What can hang from each mark:
X: S
H: D
R: H S
S: D G R X Z
G: S
D: H S
Z: S

Every row comes from one small tree of marks. The marks that hang from a mark follow it in brackets, in alphabetical order. Every link used is in the known rows. Which tree was each row made from?
Known rows:
X(S(D(H) G R)): [-2.89  3.86 -2.09 -1.80  2.25  5.59  1.42  0.58  3.03 -2.07 -0.87 -1.82
  0.46  0.53 -3.84 -4.72  0.38  5.76 -2.85 -0.98]
H(D(S(Z))): [-2.63  4.16 -2.05 -3.42  3.40  3.81  1.01  1.42  2.63  1.50 -0.05  2.50
 -1.85  2.41  0.72  2.09 -1.26  1.82  2.09 -1.34]
S(G R X Z): [-3.45  4.28 -1.14 -1.49  6.01  3.36  3.73  4.93  3.03  2.84 -2.36 -3.73
  0.17  1.16 -2.21 -0.65  2.74  4.11 -4.63 -1.05]
S(D R X): [-2.00  0.50  0.89  0.77  2.60  3.23  2.61  1.28  2.53 -1.06 -3.75 -0.95
 -0.08  0.73 -4.33 -2.25 -0.48  2.83 -3.34 -0.43]
S(D(H) G X Z): [-1.83  0.98 -2.56  0.75  3.83  4.93  2.12  0.73  1.04  0.10 -2.29 -6.53
  3.51  0.32 -1.96 -1.07 -1.72  7.12 -1.66 -3.29]
S(D(H) G R X): [-2.80  0.54 -1.55  0.21  4.22  4.20  2.12  1.51  3.56 -1.62 -3.88 -4.35
  1.80  1.10 -3.19 -2.86 -0.78  5.01 -2.40 -2.97]
G(S(R X Z)): [-1.65  6.32 -0.10 -1.87  5.71  3.47  3.35  4.05  2.04  3.67  0.00 -2.74
 -0.27  3.57 -2.91 -0.20  2.23  4.86 -4.82  2.20]
D(H S(R)): [-3.40  3.31 -2.65 -4.73  3.69  4.16  2.36  3.95  3.25 -0.34  1.11  0.25
 -1.13  1.28  2.42  0.13 -0.63 -1.64  1.67 -0.84]
R(H S(G Z)): [-4.25 -0.19 -1.09  0.60  4.72 -1.45  1.55 -0.36 -2.08  2.85  0.66 -1.95
  0.82  6.07 -1.44 -2.93  1.67  4.39  0.66  1.31]
R(H(D) S(G)): [-2.93 -3.13 -0.70  1.11  3.07 -2.90 -0.48 -3.46  1.31  0.54 -2.44  1.69
 -1.51  6.88 -2.70 -3.56 -0.71  4.34  3.35 -0.42]
X(S(G)): [-0.50  2.06 -1.31 -0.23  0.10  1.91 -0.40  1.29  1.84  2.19  0.14 -0.87
 -1.88 -2.24 -2.36 -3.03  1.62  4.60 -2.46 -0.37]
X(S): [ 0.72  2.30 -0.68 -1.03 -1.16  1.91  0.94  0.98  1.17  1.35  1.66  0.80
 -2.16 -2.11 -1.57 -2.24  0.22  2.23 -1.26  1.12]
S(D(H) G): [-1.62 -0.98 -1.76  1.17  1.25  2.42 -1.22 -2.10  0.19 -2.71 -1.95 -3.55
  3.14  0.68 -1.60 -1.93 -1.46  4.37  0.02 -2.95]
R(H S): [-2.10 -2.96  0.26  1.15  1.54 -3.01  1.25 -1.57 -1.81  0.98  0.88  1.00
 -0.68  4.95 -0.95 -3.22 -0.63  0.75  2.91  2.38]
G(S): [ 0.51  1.68  0.37  0.42  1.05  0.07 -1.41 -0.41 -0.56  1.42  1.02 -0.83
  0.13  2.21 -1.51 -0.53  0.64  2.95 -1.30  1.82]
R(H(D(S))): [-4.21 -1.73 -1.18 -1.94  3.06  0.10  0.34 -0.18  1.33 -0.47 -0.72  4.79
 -1.28  3.89 -1.00 -0.69 -2.97  1.86  5.04 -0.81]
D(H S(G)): [-2.89  0.60 -3.84 -1.98  3.17  2.89 -0.64  2.84  1.99  1.29  0.49 -2.59
 -0.37 -0.65  2.64 -0.28 -1.14  1.45  2.20 -3.08]
D(S): [-2.13  0.85 -1.33 -1.44  1.62  1.78 -0.38  2.47  0.84  1.68  0.67  0.90
 -2.19 -0.98  1.53  0.50 -0.82 -0.69  1.42 -0.65]
Z(S(X)): [ 1.47 -2.79 -0.92  1.13  2.68 -0.39  3.17  4.06  3.62  3.03 -1.74 -2.97
 -0.64 -4.34  0.15 -0.53 -2.63  1.61 -2.80 -1.85]
G(S(D R X)): [-1.58  2.24  1.26  1.28  3.73  3.13  1.05  0.83  1.80  0.15 -2.67 -1.73
 -0.08  2.62 -5.65 -2.88  0.10  5.78 -4.58  1.30]
H(D): [ 0.42  0.25 -0.25 -0.71  0.11  0.33 -0.27 -1.97  2.72 -1.30 -2.09  2.60
 -0.99  2.08 -1.12  0.59 -1.47  1.30  1.64 -1.46]
X(S(G R Z)): [-3.57  7.58 -1.59 -3.44  3.91  4.76  3.08  3.94  2.42  2.42  0.67 -0.95
 -1.18  0.61 -2.88 -2.71  4.19  4.92 -5.27  0.85]
S(X Z): [-0.24  1.96 -0.78 -0.53  2.59  2.31  3.11  2.90  0.77  2.85 -0.40 -2.80
  0.44 -0.40 -0.55  0.93 -0.17  2.67 -1.76 -0.31]
G(S(R)): [-1.47  4.13  0.82 -1.48  2.96  1.14  0.22  1.04  1.08  0.79  0.38  0.26
 -0.62  3.98 -2.41 -1.20  2.40  2.09 -3.12  2.48]

Which tree is each row?
[-3.14  7.09 -0.10 -2.43  2.45  6.24  3.86  1.15  1.21 -0.47  0.52  0.79
 -0.07  1.38 -4.70 -3.14  1.75  4.72 -4.78  2.03]	X(S(D R Z))
[-2.61  0.86 -0.95  2.14  3.91  3.46  1.21  0.73  0.33  1.36 -3.25 -4.85
  1.92 -0.06 -4.00 -1.42  0.09  6.85 -3.67 -2.28]	S(D G X Z)
[-6.46 -1.50  0.77  1.12  4.53  0.56  0.62 -1.19 -0.64 -3.10 -2.96  0.12
  2.79  4.68 -5.59 -4.84  1.06  4.78 -1.86  0.02]	S(D G R(H))
[-2.55  0.55 -1.10 -0.76  5.11  0.24  1.94  3.99  3.92  1.34 -2.33 -2.11
 -0.04 -1.05 -0.75 -2.10  1.38  1.27 -5.01 -1.72]	Z(S(G R))
[-4.46 -1.22 -0.45 -0.73  5.75 -0.15  2.47  1.15  4.75 -0.47 -5.00  1.04
 -0.39  4.70 -4.88 -2.96 -0.37  5.31 -0.01 -1.63]	S(G R(H(D)) X)
[-3.22  2.64 -4.69 -2.47  5.59  5.18  2.33  5.81  2.73  4.14  0.10 -5.48
 -0.07 -1.01  2.05  0.84 -1.32  4.21  0.49 -3.45]	D(H S(G X Z))
[-3.07  0.76 -2.24 -1.29  3.12  2.02 -1.86  0.80  3.99  1.31 -2.71  1.71
 -3.08  1.12 -0.45  0.03 -0.78  2.99  1.88 -3.45]	H(D(S(G)))
[-4.17  5.49 -0.71 -4.84  3.81  3.16  4.98  0.73  2.65 -0.43  0.76  4.51
 -0.35  5.70 -4.66 -2.76  0.53  5.10 -0.37  2.24]	X(S(R(H(D)) Z))
[-2.24 -0.21 -2.45 -0.50  4.14  2.47 -0.46  2.84  5.76  3.07 -4.17 -0.24
 -3.97 -0.51 -1.00 -0.15 -2.08  4.53  1.09 -4.21]	H(D(S(G X)))
[-0.87  0.74 -0.33  2.12  2.66  2.54  2.81 -0.31  0.14  2.51 -1.67 -3.04
 -0.71  2.24 -2.52 -1.80 -1.02  4.48 -1.66  0.51]	R(S(D X Z))
[-2.76 -1.46 -0.64  1.81  5.82  2.24  2.82  3.69  4.72  0.93 -5.30 -3.93
  0.35 -2.17 -4.14 -3.68 -0.83  5.09 -6.62 -2.93]	Z(S(D G R X))
[-5.79  6.47 -2.48 -4.47  6.89  4.89  1.45  3.39  4.80  1.53 -2.07  1.80
 -2.24  4.05 -1.07  0.23  1.61  3.35 -0.76 -2.15]	H(D(S(G R Z)))
[-6.31  1.16 -2.36 -2.48  6.04  1.62  0.51  1.00  1.03  1.32 -0.77  1.62
  0.39  4.94 -1.40 -0.59 -0.76  5.25  2.94 -1.63]	R(H(D(S(G Z))))
[-2.49  4.73 -1.16 -2.15  2.38  2.98  1.39  2.98  3.52  1.49 -0.44  0.06
 -2.55 -0.61 -3.18 -3.81  3.15  3.71 -4.17  0.41]	X(S(G R))
[-5.80  4.97 -1.21 -3.21  5.33  2.73  3.98  3.08  0.68  1.64  1.37  0.08
  0.78  3.26 -4.41 -4.29  3.45  6.06 -3.21  2.03]	X(S(G R(H) Z))
[-3.42 -0.49 -0.45  0.98  5.08  1.65  1.37  1.64  2.95 -1.02 -3.82 -2.04
  1.21 -0.59 -3.54 -3.53  0.19  3.54 -5.79 -2.11]	Z(S(D G R))
[-4.88  6.22 -1.35 -4.55  5.37  4.62  3.30  5.16  1.77  2.07  1.33  1.04
 -1.54  2.05  0.96  0.74  1.98 -0.14 -1.33  0.66]	D(S(R Z))
[-4.48 -2.27  1.15  1.00  4.05  1.07  3.43  0.57  0.66 -2.17 -3.11  0.17
  1.87  3.35 -5.70 -3.96 -1.51  4.15 -1.29  0.79]	S(D R(H) X)
[-4.43  6.50 -3.16 -5.92  5.39  5.90  4.10  5.04  2.18  0.80  2.44 -0.71
  0.10  2.54  2.78  1.15  0.19 -0.46  0.69 -0.34]	D(H S(R Z))
[-4.23  5.29 -0.95 -2.43  5.23  2.87  2.11  2.84  1.28  1.12 -0.85 -1.74
  1.09  2.71 -1.38 -0.55  3.94  2.80 -3.91 -0.26]	S(G R Z)
[-1.78  3.44 -0.13 -1.10  2.87  3.86  0.47 -1.28  0.70 -2.78 -0.09 -1.57
  2.32  5.01 -3.06 -2.18 -0.13  4.26 -1.84  1.08]	G(S(D(H) R))
[-3.53 -1.33  0.40 -0.74  4.19 -0.25  4.25  2.94  1.64  0.09 -1.67  0.37
  0.51  2.90 -2.93 -2.51 -0.20  1.90 -0.55  1.00]	S(R(H) X)
[-0.68  2.99  0.52 -0.62  3.96  1.72  1.90  3.23  2.99  2.44 -1.19 -1.58
 -1.43  2.10 -3.06 -1.28  1.18  3.73 -3.78  1.78]	G(S(R X))
[-1.67 -2.83  0.07  0.39  1.62 -2.86  1.08 -3.49  0.90 -0.14 -1.18  3.56
 -1.76  7.14 -1.94 -2.69 -2.08  2.24  4.50  0.98]	R(H(D) S)
[-1.49  1.69 -0.03  1.34  1.66  2.13  1.34 -2.43 -1.60  0.85 -0.15 -1.22
 -0.10  4.00 -1.83 -1.77  0.07  2.81 -0.93  1.32]	R(S(D Z))
[-1.94  2.44 -1.54  0.32  3.56  0.51  0.62  0.44 -0.07  3.90  0.18 -2.89
 -1.10  3.21 -0.15 -1.09  2.42  3.23 -1.23  0.21]	R(S(G Z))
[-1.88  2.89 -2.30 -2.62  4.20  4.23  2.64  3.49  4.36  3.32 -1.64  0.59
 -2.85  0.72 -0.01  1.93 -2.41  3.46  1.35 -2.18]	H(D(S(X Z)))
